What can hang from each mark
K900: K663
K663: K75
K588: K370
K874: K75 K370 K934
K370: K588 K850 K874
K75: K663 K874
K608: K900
K934: K874

Each row was made from one small tree. The marks that hang from a mark follow it in brackets, in the order of their numbers. Every link used is in the known rows. Write each row's tree.
Known rows
K934{K874{K370}}: [-29   3  -2  14 -14 -30 -38  13  15  14  23  13  12  13 -31 -16  12 -24
  -7   3   9  49 -17 -30   6  34   4  39 -22 -23 -19 -24 -36 -14  17 -44
 -36   9 -12 -16  67 -30  -1 -22  35   2  -3 -53   1 -53]
K900{K663{K75}}: [  3   2 -35  -3   8  42 -17 -34  12  -7 -23 -51  14  22 -35 -29  40  12
  45 -20  21  63 -43 -48  61  44  47  12 -34 -19 -16 -11 -24 -59  23 -38
 -29  -1   0 -17 -24 -79  -4  15   6  -8   4   4  -7 -17]
K370{K850 K874{K75 K934}}: [-16  -4   1  36 -12 -40  -9  12 -26  13  -8  -1  57  -9 -12  12 -10 -39
 -23  -1 -36  52 -68 -39  -6  -5 -23 -11  -3  29 -25   7  29   2 -27  17
 -37  -1   1 -19  32  -8 -27  -4  24 -10 -33 -21   4 -26]
K608{K900{K663{K75}}}: [  8   5 -26  -1  19  51  -8 -25  24   0 -28 -33  -7  15 -35 -37  48   9
  42 -23  33  66 -35 -41  67  53  82  22 -41  14 -17  20 -29 -53  34 -39
 -38  -7   7 -35 -24 -78   3  11   6   0  22   3 -21  17]
K900{K663{K75{K874}}}: [  8 -18   6  14  12  30 -17 -24  20   4 -26 -33  21  31 -46 -31  40  22
  24 -24  19  34 -32 -37  52  38  46   6 -15  -3  -9  -4 -22 -48  33 -20
 -25  -9 -13  -6 -18 -53 -33  29  -4  -3   3  28   2   8]
K608{K900{K663{K75{K874{K934}}}}}: [-12 -21  18 -13  10  34   8   7  45  48 -24 -17   4  25 -56 -25  40   9
 -14 -11  34  44 -34 -36  50  12  48  20 -11  66 -19  33 -15 -31  55 -15
 -29 -14   2 -28 -28 -57 -37  47   5   5  28  11 -25  46]
K75{K663 K874{K370{K850} K934}}: [-25 -45  46  16 -18 -47   1  12  16  32 -15  35   6 -16 -29 -19 -16 -25
 -10 -28   2  17 -17 -35   2 -34 -46   1  -5   0  13  -2  18  -5  24   0
  -9  -1  -3 -26  22 -33 -31  -6  53  20  -8 -28  -2   0]
K663{K75}: [  0 -10 -22  10  11  22 -25 -37  -9 -22 -12 -33  25  30 -22 -25  25 -11
  39   1   0  60 -17 -45  44  28  33  11 -35 -46 -28  -7 -24 -53  27 -41
 -40  -5   2 -13   7 -61  -1  -4   2 -10  -3 -13   0 -30]
K75{K663 K874{K370{K588} K934}}: [-36  -8  32  -6 -30 -12   8   0  20  36   1  31  -8  22 -28 -23 -14 -16
 -35 -22  -6  13  -9 -53 -13 -21 -30  21  -8 -10   9  22 -18  -2  23 -12
 -14   9 -12 -21  19 -38 -26  -5  44  14 -20 -18  10  -3]
K900{K663{K75{K874{K370 K934}}}}: [-17 -20  26 -12 -17   3   5  16  42  69  -2  -8 -11  36 -58 -36  29  10
 -15 -36  29  34 -15 -23  33 -16  -5  34 -15  29   3   0 -11 -29  45  -3
  -4  -1  -8  -8 -27 -51 -51  26  31  14   7   3  -5   9]
K75{K663 K874{K934}}: [-28 -39  14 -15   4   0 -18 -21   3  16 -16   5  42   1 -48   9 -15 -14
  -4  12  -6  16 -51 -57  24  -1 -10  -5  -2   9 -19  20   1 -28  28 -40
 -39 -12   4 -31  24 -40 -39  28  10 -15  -8 -16 -12 -19]
K874{K75 K370{K588 K850}}: [  2  16  14  42 -21 -35   3   2 -22 -33  12  30 -34  -2  25 -30  -2 -41
  10 -31 -11  36   9 -36 -30  19  -1   3 -14 -56   9   2   0  17 -18   8
  -8  19 -30 -12  60 -22   3 -45  47  31 -43 -26  41 -18]
K608{K900}: [  4   0 -10  11  24  13 -23 -28 -10 -23 -13  11  14   1 -27   1  31 -14
  35  19  18  45 -34 -50  28  56  75  13 -30  -6 -38  29  -2 -29  32 -51
 -45   0   6 -51  34 -38  -5 -26   8   4  -1 -48  -7  -5]
K588{K370{K874}}: [ 20  16  -6  42 -19   4 -34 -21 -33 -17 -16  -9  40  24 -21  -1  19 -17
  -3   9 -12  53 -53 -69 -24  23  30  10 -45 -25 -59 -17  -5 -27 -14  12
 -23  11 -11 -24  11 -14 -17 -26  28  -3  -5 -29  29 -16]
K900{K663}: [ 10  16 -28  -3  10  27 -26 -36  -5  -9 -18 -22  29   5 -40  -4  38  14
  40   6  18  46 -56 -60  41  54  56   9 -21 -10 -26 -10  -6 -52   9 -39
 -32   8 -10 -31   8 -54 -17   2  11  -4  -5 -31   2 -20]
K608{K900{K663}}: [ 13  16 -20   0  21  35 -18 -25  11  -8 -22  -3   8  -7 -43  -8  44   4
  40   2  40  49 -49 -52  42  64  87  21 -30  21 -27  16 -11 -42  26 -42
 -40  -3  -3 -60   7 -57  -5  -7  11   4  14 -31 -22   8]
K663{K75{K874{K370 K934}}}: [-21 -31  34  -1 -19  -4  -1  15  24  48   8   4  -1  43 -42 -33  14 -15
 -19 -16  15  26   1 -20   9 -18 -15  32 -11   4 -12   7 -11 -15  48  -9
 -13  -1   0  -1  -1 -31 -47  11  24   3   0  -9   7  -1]
K75{K663 K874}: [-10 -38   9  16  11   1 -32 -41 -18 -24 -23   9  42  -1 -30   9  -7  -4
  26  -3 -12  16 -40 -52  42  22  23  -8 -14 -23 -16   9 -16 -38  25 -42
 -51 -16  -7 -34  31 -40 -35   5  -1 -15 -15 -10   6 -24]
K874{K75{K663} K370{K588 K850}}: [-12  -4   5  30 -24 -27  -2  -6 -15 -42  -4  27 -32 -26  27 -29 -28 -43
  22 -55 -24  40  -5 -52  -4   3 -17  -6 -21 -57  21  12  -7   7 -24  -2
 -22   2 -20 -25  50 -45  23 -39  50  14 -42  -7  21 -31]
K874{K75 K370{K588 K850} K934}: [-20   9  17  17 -28 -42  13  15 -10   4  22  31 -26   2  15 -28  -8 -50
 -23 -19  -7  38   0 -36 -40  -7 -34   7   0 -27   2  11  10  22 -11  20
   0  22 -17 -15  48 -21  -2 -28  65  34 -30 -41  23 -12]

Write each row's tree
[-15 -43  50  27 -19 -35   8  23  32  44 -10   6  -6  25 -30 -49  12 -25
 -16 -27  12  39   8 -11  -2 -28 -31  16  -7  -1  15  -8   8  -9  37  26
   3   4  -3  -1  -2 -28 -37   0  48  31  -1  -7   3  18] | K663{K75{K874{K370{K850} K934}}}
[-27  19  22  43 -28 -57  -8  28   7 -15  14  30 -23  -2  19 -39  -1 -46
 -27 -20 -17  41   1 -31 -32  22 -22   7  -9 -45   7 -11 -26  31 -21   8
 -18  17 -31  -2  88 -21  17 -33  51  29 -30 -23  20 -38] | K934{K874{K75 K370{K588 K850}}}
[ 25   6   9  70 -14 -35 -24  -3 -53 -36 -16  -1  25  -4  17  -3   0 -44
   0 -20 -37  53 -47 -51 -33  17   7 -25 -37 -24 -45 -16  14  -2 -44  40
 -16   1 -15 -20  40  -6  -8 -28  33   3 -23  -9  37 -13] | K588{K370{K850 K874{K75}}}
[-15 -18   9  -9   2  27  -4  -6  34  48 -18 -32  24  38 -61 -28  28  10
 -14  -9  21  33 -45 -41  43   4  13  10  -8  30 -15   4 -12 -38  34 -13
 -10  -5  -2  -4 -23 -56 -48  53   5   4  11  15 -13  13] | K900{K663{K75{K874{K934}}}}
[-25  -9  19  36 -16 -67 -30  32   2 -14  15  32  -3 -17   1 -12  -6 -44
  -8 -17 -11  44 -18 -12  -4  20  -9  -4 -15 -24  -5 -19 -12  18 -10 -20
 -33   4 -20 -11  87 -21   9 -23  36  10 -24 -31   8 -58] | K934{K874{K75 K370{K850}}}
[  7 -15  44  61 -27 -23  13  -3  26   4 -22  11 -28  37  -6 -71  16 -13
  -7 -36   8  44  33 -26 -29   5  -9  18 -11 -56  30  -7 -14  -1  25  35
   9  20 -26   7  13 -19 -21 -27  49  48 -14  18  28  34] | K663{K75{K874{K370{K588 K850}}}}
[-48  10  -2 -22 -27   0   9   4  -8   9  26  26 -23   0   5 -13 -30 -44
 -13 -30 -29  30 -21 -53   8 -17 -32  19 -20 -18   0  31 -21   5 -11 -27
 -30   3  -6 -21  37 -55   6 -10  34  -7 -39 -25  15 -46] | K874{K75{K663} K370{K588} K934}
[  8   2   8  45 -22 -31 -12   7 -20  16 -31 -12  39  13 -20 -11  15 -32
 -31  10  -4  63 -52 -61 -50 -17 -17   2 -22   0 -45 -21  19 -14 -21  51
   2  19   5 -26   6 -11 -14 -16  62  14   5 -41  15   7] | K588{K370{K850 K874{K934}}}
[-45 -12 -16  -4  14 -13 -50  -7 -10 -26  13   4  34 -28  -4  13 -32 -40
   9 -13 -40  39 -63 -44  53  32   4 -16 -18 -16 -26  12 -46 -16 -14 -71
 -72 -24  -5 -23  76 -61  19  24  -5 -35 -17  -9  -9 -87] | K934{K874{K75{K663}}}
[-37 -35  29 -14 -18 -17 -12   4   8  41   8  31  11   2 -38  -3 -16 -18
 -13 -20  -2  12 -24 -38  20 -21 -28  19  -5   9  -3  12  -4 -16  33 -26
 -31  -6  -1 -27  18 -40 -37   2  31  -2 -12 -27  -1 -16] | K75{K663 K874{K370 K934}}
[-40 -15   0 -31 -12 -16 -14   8 -19  10  36  20  -8 -22  -4   8 -33 -42
  11 -32 -28  28 -37 -36  37 -15 -22   6 -21   5 -17  19  -8 -11   2 -46
 -39  -9   2 -33  37 -60  -3   2  20 -26 -33 -28   2 -66] | K874{K75{K663} K370 K934}
[-19 -29  20  -1   4   6  -7  -6  13  34  -9 -16  32  42 -48 -17  15 -14
 -17  13   2  30 -26 -32  24  -5   1  13  -5   1 -27  10  -8 -32  47 -15
 -25  -9   2  -1   5 -34 -45  36   4  -6   2   1  -2  -3] | K663{K75{K874{K934}}}
[ 28   5   5  71 -18 -29 -25 -17 -30 -21 -37 -10  34   8 -10 -13  22 -24
   0  -2 -13  57 -42 -61 -39  15   9  -6 -35 -32 -41 -26  14 -18 -24  44
  -8  16  -9 -25  15  -7  -3 -43  52  15  -4 -27  25   8] | K588{K370{K850 K874}}
[-33  33   0  21 -30 -28 -19   9  24  10  19  19  -7  35 -17 -37  12 -24
 -28   3   6  45  -3 -44 -25  27   0  44 -17 -44  -3 -13 -51  -1   3 -21
 -24  27 -24 -12  62 -33   3 -31  51  27 -14 -42  13 -38] | K934{K874{K370{K588}}}
[-13 -33  28  15  -8 -15 -26 -15  -4  -1  -7  28  13  -2 -31  -6 -13 -12
  23 -31  -1  13 -11 -40  26   7   6  12 -17 -20   0   3 -13 -28  27 -40
 -39  -4 -12 -27  25 -41 -29 -15  18  -3 -18 -16  14 -23] | K75{K663 K874{K370}}
[ -5  14  -4  18 -22   0 -17  -7 -25  27 -11 -12  45  38 -31   2  13 -25
 -34  17  -8  55 -62 -65 -37  -9   4  16 -34  11 -61 -10   3 -23 -11  23
 -17  10   6 -28   8 -18 -23  -6  39  -5   4 -42  16  -6] | K588{K370{K874{K934}}}
[  7  -3   0  61  -7 -39 -20 -12 -38 -30 -19  -2  52 -10   4  16  -4 -28
  12 -13 -38  47 -60 -34   4  26   4 -22 -13  -7 -21  -1  19  -6 -31   9
 -47  -9 -12 -17  41  -6 -18 -22  13 -11 -41  -4  10 -25] | K370{K850 K874{K75}}
[-19  -4 -24  22  -6   1 -33 -28 -36 -29   0  -5  56 -16   0  27 -25 -19
  22 -25 -53  43 -85 -51  46  13   7 -13 -30   0 -22  16 -19 -23 -28 -37
 -73 -23  -3 -27  23 -42  -5   1 -14 -46 -42  10   2 -61] | K370{K874{K75{K663}}}
[-23  -1   6 -16  -5 -25  -8  22 -28  21  39  31  -2   2 -13   7  -7 -41
   0  -9 -15  32 -23 -29  10  -3  -8  11 -13   3 -31  10   6  -3  12 -35
 -28   4  -2 -17  47 -33 -20 -11  14 -11 -33 -53  20 -52] | K874{K75 K370 K934}
[-12   3  -6  31 -18 -34 -13 -10  -3  29 -27 -10  63   7 -30   0   9 -18
 -23  15  -8  56 -68 -46 -15  -7 -24   4  -9  19 -20 -12  26 -17  -5  30
 -21   7   7 -20   2 -13 -35 -15  44   8 -13 -39  -9  -5] | K370{K850 K874{K934}}
[-21 -18  39  -5 -15 -28  -3  12   6  44  14  36  13  32 -44  -5   4 -16
 -19   7  14  12 -11 -28  -7  -8  -9  25  -1  10 -21   6   6  -5  40 -18
 -14  16  -6 -16  30  -9 -60 -10  27  14 -17 -48  19  -7] | K75{K874{K370 K934}}
[  9  -3  48  57 -26 -39   0  -7  11 -10 -19  41 -17  24  -9 -42  14 -13
 -11 -16  11  18  22 -38 -45  14  -3  13  -2 -51  20  -8   8   9  19  29
   5  31 -34  -9  38   0 -30 -47  55  53 -23 -20  34  28] | K75{K874{K370{K588 K850}}}
[ -4  -6  29  34 -17   2   5  -6  21   9  -2   8 -25  62 -14 -55  20  -4
 -12 -24   5  31  28 -28  -9   9   7  34 -15 -43   8   3 -38 -15  31   0
  -4  14 -26   5  10 -27 -30 -17  33  25 -20   9  30  13] | K663{K75{K874{K370{K588}}}}
